Each row was made from one walk, in order. Every step used is in the known rows, and no mark comes twice. Write each row's walk.
(in the rows, 128 means zero)
Known rows:
M/S/V/C/T: [122 103 149 122 125  97 196 166 166 156 123 106 140  94 175 153  98 170
 113 101 128 191 128  91 128  80 131]
T/V/C/M: [109 123 111 136 134 149 152 165 115 155 154  55 103  96 132 127 129 134
 143  82 128 174 145 107 136  85 148]
M/S/T/V: [167 132 151 138 160 105 188 174 172 153 145  87 146  90 176 137 120 154
  99  76 114 165 106 104 139  82 117]
R/T/S/C/M/V: [140  77 107 110 162 145 212 190 195 153 146  79 138 102 146 158  91 134
 123  96 142 156 107 105 100 114 144]
M/S/R: [143 105 166 151 138  94 179 170 220 131 138 109 151  91 186 148 112 174
 119  93 119 177 131 102 118  98 104]
T/S/V/C: [123 127 113 113 150 156 178 179 152 153 135  82  95 120 148 151 132 129
 154  82 101 180 129  82 111 105 145]
M/C/T: [111  89 147 112 139 134 200 168 160 154 133  96 172  85 164 125 116 158
 106 115 121 165  93 133 114 119 139]
C/T: [ 74  94 126 119 117 133 178 162 133 189 158  95 118  91 165 144 104 148
 119 114 115 179 128 127 105  98 156]
M/T: [139 113 127 106 151  98 154 164 146 173 119  81 143 101 172 151 127 140
 143 105 133 183  93 126 126 107 130]
T/C: [129  99 149 122 150 127 183 143 146 137 134  68 132 117 132 157 135 138
 148 107 105 187 139 109 109 114 160]
S/T/C: [148 131 159 124 157  96 172 183 145 128 126  76 150  95 157 133 129 116
 118 106 122 163 108 104 129 102 149]
R/M/C/T/V/S: [149 110 100 129 167 179 200 119 152 189 137 100 160 108 125 138 122 182
 141 114 116 162  97 126 112 106 144]
S/R/C/M/T: [123  96 146 154 128  86 137 206 185 133 132  90 135  90 169 137 104 133
 163 102 152 166 115 109 121 116 112]
V/S/C/M/R/T: [116 102 110  95 139 110 196 126 196 127 168 108 147  70 138 154 100 144
 131 109 122 160 126 127 129  91 129]
S/M/T/V: [149 146  99 121 152 135 149 161 176 189 140  94 124 117 158 157  95 141
 162 104 127 162 112 123 139  77 134]
M/R: [119 125 139 107 149 103 180 154 176 137 126  91 167  87 200 112 121 159
 143 121  85 201 134  98 105  84 130]
V/C/M: [ 89  95 127 142 115 121 159 162 148 123 132  75 142  98 127 118 138 124
 128 121 152 180 139  98 121  81 152]
T/V/C/M/S: [119 119 117 139 137 144 164 161 128 153 153  56 108  95 136 128 128 141
 135  78 126 175 145 106 137  82 140]
R/C/M/V: [125  78 121 154 144 125 166 195 136 169 139  75 142 112 140 128 115 135
 152 101 149 171  81 110 115  96 132]
T/V/S: [115 140  94 116 162 162 162 129 124 173 182  69  97  87 135 153 127 155
 142  71  89 168 124 133 143  97 148]
R/C: [113  87 133 138 149 116 158 156 132 167 152  83 157 108 141 154 138 138
 148 101 122 171  89 102 125 115 155]
R/C/T/V/S/M: [ 86  96 109 121 146 141 170 140 119 198 174  73 118  88 132 155 106 133
 148  89 105 159  99 129 138 108 167]
M/V/C/T/S/R: [ 90  98 149 120 149 128 165 194 145 154 102  68 138  71 172 104 102 147
 119  90 122 168 101 116 116 115 134]
M/S: [146 101 147 140 147 114 195 149 191 155 146 103 154 107 167 153 127 173
 111  95 112 184 119 103 117  86 121]
T/V/C/M/R: [109 128 115 127 138 141 158 162 123 147 145  51 112  88 147 114 126 136
 146  86 116 181 150 104 133  81 144]
R/M/C: [172 107 115 144 168 163 190 135 171 170 120 113 188 128 131 139 136 184
 145 126 131 168  91 105 104 105 135]
C/M/V/S: [123 102  97 146 139 146 177 191 160 157 142  86 118 103 143 115 102 151
 137 108 146 175 104 132 109  70 113]
T/C/M/R/V/S: [122  89 120 124 150 131 218 153 165 128 130  56 118 112 133 128 111 135
 167 122 107 188 145 118  97  86 149]

Which walk is each row?
[165 124  97 128 169 148 160 128 131 199 114  79 143 120 132 148 133 164
 167 105 133 176 106 108 123  99 143] | R/M/T/V/C
[127 128 126 116 176 122 169 178 148 157 124  87 154  70 168 116 105 157
 109  94 116 159  63 135 134  97 124] | M/V/S/T
[118  97  98 115 162 144 186 167 147 170 159  65 139  93 152 164  97 154
 120 103 134 170 114 113 124 107 172] | R/T/V
[131 106 125 110 167 115 170 182 174 156 109  60 116  98 169 140 125 125
 162  88 119 165 100 117 116 125 131] | M/T/S/R/V/C
[ 54  90 141 114 116 117 165 141 127 150 133  76 145  75 144 127 128 131
 110 118 125 178 135 109 125 103 174] | V/C/T
[137  69 116 120 149 120 224 176 178 139 130  70 142 109 139 167  83 145
 125 125 155 187 130 104 108  97 165] | R/T/C/M/S/V
[127  95  93 106 164 150 207 184 175 162 144  80 127 110 155 171  97 143
 130 106 128 175 110  95 106 111 167] | R/T/S/V
[127 103  96 130 135 131 196 190 176 142 143  72 130  99 168 110  94 143
 146 123 135 192 143 109 100  63 129] | C/M/R/T/V
[146 112  94 137 131 132 162 195 142 173 142  69  95 116 150 132 111 130
 159  98 155 181 122 127 118  74 115] | C/M/T/V
[113 143 107 123 156 147 150 145 145 156 176  74  95  76 148 151 117 156
 147  68  94 163 132 132 144 105 135] | T/V/S/R
[116 108 142 110 157  94 178 150 162 142 128  79 177  86 188 114 125 148
 153 114  86 194 113  95 114  97 139] | M/R/C
[121 130 116 114 159 120 185 137 160 125 158  79 130  78 125 138 128 124
 121 105 109 160 108 134 140  93 148] | V/S/T/C/M
[135 126 114 100 168 108 146 151 134 174 138  59 116  76 160 153 118 137
 159  72 116 168  93 141 153 120 129] | M/T/V/S/R/C
[ 82 115 131 107 107 104 160 186 117 160 117 103 122  91 169 151  90 148
 136 118 142 190 131  88 128  85 157] | S/V/C/T
[146 119 144 132 155  97 197 205 156 125 117  66 142 100 164 109 108 115
 134 120 130 163 111 104 115  81 141] | S/T/C/M/R/V
[134  90 132 139 135 135 191 165 153 133 139  65 112 127 121 144 125 127
 156 112 129 189 149 112 100  94 147] | T/C/M
[150  98 114 137 157 165 198 136 161 185 124 110 176 119 135 137 123 182
 138 127 129 167  95 114 100 105 142] | R/M/C/T
[139 131 105 117 153 164 182 189 159 168 145  92  86 130 157 160 124 138
 160  79  96 180 124  88 102 103 135] | T/S/V
[ 88  98 131 113 157 103 204 161 165 140 105  72 169  86 192 101 107 159
 153 136  95 183 121  93 100  80 153] | M/R/V/C
[128 125 117 126 143 157 183 163 190 172 148 108 149 107 153 139  89 152
 134 117 122 150 109 129 129  87 140] | S/M/C/T/V
[ 86  98 112 113 135 165 194 163 146 192 165  80  89 102 155 143 118 132
 130  91  90 173 131 123  96 110 155] | C/T/S
[139 117  95 135 132 125 157 189 161 157 146  72  91  98 150 131 105 131
 160  94 151 175 125 136 125  80 109] | C/M/T/V/S/R
[121  93  95 113 176 161 205 169 198 157 136  70 149 103 141 150  98 136
 121 110 126 159 104 104 112 109 171] | R/T/S/M/V/C
[176 104 122 140 150 144 199 125 175 197 142 119 149 120 139 164 108 187
 143  96 126 166 126  97 108  88 122] | R/M/S/C/T/V
[154 129 106 126 171 187 197 162 213 157 152  91 124 132 138 143 133 132
 149  90  90 154 111 109 107 105 134] | T/S/M/C
[147 108 114 146 168 156 168 146 143 184  99  95 172 117 136 127 124 181
 145 118 137 174  94  97 106  94 140] | R/M/V/C
[123  67 112 122 151 131 212 167 171 137 139  61 146 108 129 160  97 135
 126 129 150 181 129 112 104 105 175] | R/T/C/M
